Every row comes from one small tree of marks. The marks that hang from a mark follow it in brackets, in the order of their numbers. Every link used is in the known rows. Which tree was each row made from?
In the rows, 128 means zero.
Known rows
k51{k368{k541}}: [135 121 117 111 131 132  99 120 118 103 135 150 117 130 114 145 142 122
 130 144 118 164 115 133 145 124 122 112 129 156 142 132 137 129 154  90
 119 115 119 143 119 150 109 130 104 107 115 120 123 141 102 139 138 142
 145 155 125 187 120 134 127 155 119 175 123 133 118 158 128]
k916{k541{k368{k256}}}: [136 114 136 108 169 127 143 113 154 146 139 155 134 119 125 170 119 109
 140 107 115 182 116 104 136 121 147 128 119 120 147 146 178  88 123  98
 134 117 115 141 142 124 144 140 113 157 148 119 116 128 120 111 147  99
 117 145 124 126 117 136 144 118  97 170 120 137 122 133 142]
k381{k368{k256} k916{k541}}: [129 101 106  87 121 115  88 116 115 140 140 145  91 147 124 154 129 130
 147  91 156 179 120 148 139 141 113 117 128 119 171 168 205  80 127 132
 128 122 153 146 109  98 171 121 106 150 132  93 117  72 125 140 146 115
 144 145 131 135 128 146 117  80  97 148 135 145 149 140 134]
k413{k368{k616}}: [140 154 144 136 129 140  78 139 149 130 133 149 117 138 104 134 105 127
 130 142 116 132 118 111 135 126 134 140 123 148 131 152 128 142 119 134
 136 100 114 124 123 127 135 134 141 143 139 116 152 133 123 113 136 127
 156 107 123  99  97 126 116 134 136 181 120 145 143 131 139]
k51{k368{k256 k333 k541{k916} k616}}: [141 128 128 147 112 109 130 121 142 103 136 101 132 152 134 102 148 127
 128 144 132 127 132 133 126 127 121 108 141 140 106 144 104 133 148 105
 122 162 138 120 104 139 114 120 119  97  86 138 126 128 131 132 130 134
 127 120 126 157 149 110 137 144 120 102 123 123 142 147 119]
k368{k51 k333 k541}: [113 140 115 127 114 134 166 142  89 121 104 115 125 116 129 119 126 143
 107 142 147  92 148 136 112 128 109 139 139 125 129  97  84 156 126 152
 112 119 122 117 121 142  99 137 153 116 136 150 129 132 138 139  83 141
 119 128 128 139 150 123 119 139 152  77 145 111 106 116 122]
k240{k368}: [142  95 127  89 130 138  84 137 106 138 178 152 139  99 133 155 111 126
 139 136 132 140  98 133 170 128 144 125 134 138 140 130 161 107 142 117
 132  87 133 142 146 102 130 134 115 134 160 114 145 145 122 115 127 145
 159 166 115  95 110 154 143 134 128 190 123 138 106 131 146]
k51{k368{k541 k616}}: [142 128 123 129 127 127 103 123 150 111 132 131 126 126 132 129 134 123
 132 143 120 143 126 126 135 130 125 107 128 155 122 134 129 127 143 104
 122 129 125 139 110 140 113 126 110  90 103 124 132 140 105 130 120 139
 148 141 115 179 120 128 122 144 122 155 124 131 130 164 130]
k616{k368{k333}}: [131 121 134 128 150 146 110 137 116 113 133 136 140 110 103 126 120 120
 139 127 121 129  98 130 153 111 152 110 119 131 142 114 143 122 135 133
 152 118 128 143 177 131 133 108 120 110 147 114 132 158 112 115 140 133
 140 145 128 126 153 126 131 138 142 176 110 135 114  96 127]
k413{k368{k256 k333 k541{k916}}}: [120 146 140 140 120 124 129 138 101 121 134 136 107 153  97 107 134 136
 111 141 120 116 121 136 126 120 120 139 142 135 125 144  97 153 125 126
 128 123 122 113 109 135 120 131 146 152 117 138 130 123 144 128 152 122
 119  89 145  98 121 108 133 145 152 122 127 139 142 123 128]
k381{k368{k256}}: [131 107 120  96 105 131  82 123 121 111 147 123 117 116 122 147 130 117
 140 109 142 158 139 130 138 137 141 132 126 125 167 159 174  89 138 130
 133 117 136 116 129 134 161 110 114 152 126  95 135 109 105 142 147 132
 144 155 147 126 133 135 111 106 117 185 132 140 146 129 126]
k916{k541{k368{k256 k333 k616}}}: [137 125 143 118 163 117 156 116 169 149 134 131 139 123 126 149 118 114
 141 111 129 159 127  99 132 122 149 123 124 111 133 143 154  96 118 107
 135 134 123 131 139 122 143 137 122 139 136 129 126 128 136 107 125  95
 116 130 116 111 134 129 139 115 107 135 121 129 132 129 139]
k616{k368{k541}}: [123 121 129 123 151 141 125 142 114 119 138 149 131  96 123 131 128 122
 128 125 105 141 105 130 148 117 140 115 111 140 135  96 145 124 124 127
 149 111 129 156 172 123 125 118 108 109 145 113 122 159 103 128 161 132
 140 148 132 148 121 135 135 136 155 178 119 137 119 115 133]
k368{k51 k541}: [109 134 110 122 119 143 141 137 102 131 108 140 123 113 142 139 122 135
 109 136 127 116 143 132 117 135 110 142 124 136 136  97 116 145 115 143
 112 108 120 134 120 134 112 141 136 127 141 134 120 134 123 144 118 140
 128 139 133 155 112 143 118 139 130 109 144 122 109 137 126]
k381{k368{k256 k333 k541{k916} k616}}: [121 120 118 130  97 109 130 133 132 125 139  75 127 124 136 108 147 132
 132 111 145 127 158 126 117 141 132 123 139 120 127 134 123 104 126 151
 130 149 150 109 119 118 142 108 127 134 104 129 138  95 122 130 115 123
 129 126 132 121 154 112 113 104 140 111 143 128 163 135 122]
k541{k368{k51 k616} k916}: [120 120 126 162 139 140 142 103 156 165 118 127 153 143 140 157 154 126
 156 117  88 123 120 122 123 127 150 144 116 132 103 128 154 134 130 134
 132 139 122 119 150 119 134 115 117 166 134 137 120 106 109 104  81 142
 136 133 109 125 104 133 118 125  91 137 126 133 124 136 137]
k413{k368{k51}}: [128 155 133 127 127 153  89 131 108 129 112 161 110 143  94 138 107 128
 120 146 121 118 123 124 134 119 123 153 119 148 146 140 129 161 129 137
 119  94 106 119 122 146 139 142 150 148 148 117 138 127 128 133 136 140
 146 108 137 101  96 134 113 142 136 167 123 139 114 119 133]
k916{k541{k368}}: [133 117 131 110 181 130 141 110 147 157 131 165 135 117 110 184 115 112
 145 107 110 185 113 103 142 117 149 126 118 129 147 140 180  95 125  98
 134 107 111 143 150 123 141 142 113 152 158 121 117 126 110 106 132  98
 136 152 112 135 114 139 134 125  97 183 123 141 113 144 153]
k616{k368}: [128 117 131 123 155 151  90 135 121 122 135 152 134 105 114 141 118 114
 143 124 108 141  96 129 156 115 149 117 112 139 140 112 166 116 133 127
 150 112 126 155 178 125 143 109 107 119 152 107 129 154  99 122 159 133
 146 154 130 129 121 139 133 136 131 204 110 139 111 111 132]
k368{k333 k541 k616}: [133 142 123 137 117 113 144 151 149 126 141  92 130 109 137 109 120 139
 127 130 140 117 138 121 114 138 126 119 138 129 110 105  81 126 110 146
 131 132 135 123 122 119 100 127 140 103 118 150 147 141 126 106  80 126
 130 120 112 137 152 111 122 129 143  93 146 115 146 133 129]
k916{k541{k368{k333 k616}}}: [140 124 137 120 171 123 152 116 167 160 131 138 137 117 112 160 110 118
 148 107 122 166 121  97 134 119 149 119 123 123 134 140 161 102 124 111
 135 122 119 137 145 117 135 137 121 141 147 130 126 123 123 100 111 101
 129 135 108 124 130 133 130 120 106 149 123 133 123 135 148]

Write each row's tree
[113 130 120 118 103 130 144 138 111 110 112 127 124 120 165 108 126 129
  93 131 139 110 154 144 100 146 103 146 125 117 129 110 100 136 110 139
 114 135 132 120 110 137 121 140 140 127 123 131 120 136 144 163 158 133
 104 126 156 137 121 134 137 123 137  80 140 112 127 121 106]	k368{k51 k256 k541}
[127 138 126 163 106 101 160 143 147 128 149  77 131 133 157  86 144 141
 121 123 138 109 148 131 100 142 122 117 150 115  93 120  76 131 108 145
 134 166 149 118 114 115 109 119 137 119  93 154 129 121 146 121 122 119
 106 103 126 112 152 104 144 124 124  54 139 116 167 126 117]	k368{k256 k333 k541{k916} k616}
[143 121 129 115 113 117 116 125 113  84 134 122 125 140 114 110 147 128
 122 150 140 136 125 138 139 129 120 107 141 134 132 144 116 131 159  98
 121 144 128 123 104 151 110 123 118  97  96 128 120 141 128 144 146 131
 116 136 139 165 151 118 134 146 135 131 123 125 126 140 112]	k51{k368{k256 k333 k541}}
[127 159 138 133 123 150 107 133 102 125 107 143 115 145  82 122 106 133
 120 151 134 101 125 122 129 113 122 151 132 140 142 142 109 167 135 143
 124 101 106 107 121 150 129 136 160 143 145 124 141 129 139 131 118 136
 139 102 137 101 118 119 108 143 149 146 124 133 111 110 134]	k413{k368{k51 k333}}
[131 118 116 106 146 122 121 115 123 150 127 158 110 155 123 160 126 134
 145 101 138 158 100 151 138 133 119 120 126 123 149 150 172 108 124 123
 128 122 137 144 119 103 143 131 121 149 149 119 116  96 134 125 111 118
 135 144 117 136 124 146 130 100  92 124 126 134 124 136 135]	k381{k916{k541{k368{k51 k256 k333}}}}
[137 121 116 108 146 114 112 120 142 147 139 152 111 153 125 156 120 137
 151 101 139 164  97 144 137 141 123 115 125 125 141 155 173 103 123 116
 130 128 141 148 119  93 140 132 113 145 142 120 121  97 131 112 111 113
 135 140 111 132 124 141 128  97  91 125 123 134 139 138 137]	k381{k916{k541{k368{k256 k333 k616}}}}
[131 125 111 137 133 123 123 120 100 114 134 132 116 150 101 136 147 131
 132 144 124 148 113 133 143 116 125 105 140 153 130 142 125 141 160  99
 122 132 122 135 117 147 103 123 110 108 110 139 116 134 110 130 112 139
 140 142 116 178 141 122 128 159 117 141 123 132 116 147 131]	k51{k368{k333 k541{k916}}}
[133 127 140 126 157 124 164 115 169 149 118 124 143 120 134 141 111 117
 135 115 134 138 139 101 119 122 140 130 123 110 130 139 145 107 116 120
 128 138 122 122 134 124 144 142 134 136 141 130 122 125 144 113 123 100
 114 125 118 111 137 132 135 114 110 115 123 121 120 127 135]	k916{k541{k368{k51 k256 k333 k616}}}
[115 161 141 157 109 127 131 134 130 133 111 125 114 149 139  96 123 134
 101 141 116  86 146 126 104 132 108 150 123 132 105 123  91 161 110 150
 116 136 124 111 105 127 130 142 153 140 116 132 131 119 149 138 155 128
 125  76 139  99  98 115 128 131 149  96 131 129 146 128 125]	k413{k368{k51 k256 k541{k916} k616}}
[115 142 120 169  96 110 182 140 137 133 111  70 136 137 174  73 137 142
 106 134 147  69 169 131  86 140 107 136 145 108  89 102  61 157 101 162
 114 173 143 106 107 124 112 131 155 116 102 160 127 117 163 135 100 128
 100  89 131 106 154 109 136 124 136   4 144  99 147 115 110]	k368{k51 k256 k333 k541{k916} k616}
[123 129 140 127 131 130 138 143 110 101 134 118 137 108 124  91 134 125
 119 127 128 113 118 137 139 122 137 113 128 112 129 106 119 125 130 133
 145 137 140 139 160 131 127 113 124 104 127 123 124 157 127 134 170 122
 108 128 147 128 152 115 140 125 172 126 117 127 127  96 117]	k616{k368{k256 k333 k541}}
[127 129 145 117 114 132 147 114 133 117 117 121 154 124 119 124 142 125
 138 122 127 107 128 133 127 131 147 147 125 109 134 140 131 123 155 123
 130 135 120 100 134 136 134 121 139 150 133 132 131 129 138 130 111 136
  91 136 139 120 142 119 121 111 140 129 124 118 114 106 113]	k541{k368{k51 k256 k333}}
[109 128 132 153 131 136 160 136  93 116 111 111 139 119 139  95 144 131
 112 135 126  88 127 140 130 116 126 124 128 112 112  91 112 148 124 148
 137 150 137 137 159 135 130 117 136 108 125 134 114 143 142 140 155 127
 112 116 145 119 147 120 141 132 160  87 119 117 111  93 116]	k616{k368{k51 k256 k333 k541{k916}}}
[155 131 130 134 125 127  94 118 149 107 130 116 133 142 108 134 128 120
 141 150 141 135 122 120 143 124 136 104 131 146 130 152 126 128 159 105
 127 137 127 125 119 148 119 120 121  91 110 126 138 139 115 117 105 145
 150 137 113 154 146 126 116 149 111 157 114 127 124 138 129]	k51{k368{k333 k616}}
[123 104 125 114 107 124 152 137  79 137 148 106 137 117 151  99 135 138
 110 144 145  83 132 146 139 130 117 129 148 107 110 109 104 137 143 134
 115 125 144 121 123 106 119 139 137 126 130 140 131 132 160 135 123 144
 111 126 129  81 134 131 152 127 156  81 134 116 104 117 127]	k240{k368{k51 k256 k333 k541{k916}}}
[119 145 124 143  94 119 144 141 157 117 110 100 137 111 192  89 119 130
 101 136 140  90 171 128  91 151 101 143 125 111 103 105  88 139  94 156
 113 156 140 117 108 125 122 140 149 109 108 135 137 133 153 147 140 127
 107 106 142 124 125 128 133 113 139  53 144 105 149 128 106]	k368{k51 k256 k541 k616}
[128 132 140 130 127 139 128 116 170 144 116 131 156 117 136 149 128 125
 148 119 107 112 127 119 127 135 151 147 108 125 119 128 146 119 140 130
 132 125 116 117 140 129 137 118 134 146 141 123 139 129 117 114  91 143
 130 145 116 134 109 133 109 112 125 152 126 121 123 132 131]	k541{k368{k51 k616}}
[102 127 114 144 110 130 156 130 100 127 119 125 124 137 169 117 142 129
 104 130 125 111 150 143 105 138 105 146 133 121 119 111 108 147 109 141
 111 146 131 123 115 135 122 135 130 145 113 139 105 115 143 154 153 133
 105 120 148 130 114 135 145 134 110  71 142 119 128 129 110]	k368{k51 k256 k541{k916}}
[115 163 133 159 127 137 124 135 121 148 105 138 117 143 124 118 120 136
 112 145 110  96 140 118 112 124 114 151 124 146 107 119 100 172 111 149
 120 119 119 119 111 124 125 143 147 136 128 134 138 119 134 130 119 138
 146  88 124 109  90 123 115 140 147 118 130 135 135 140 140]	k413{k368{k51 k541{k916} k616}}
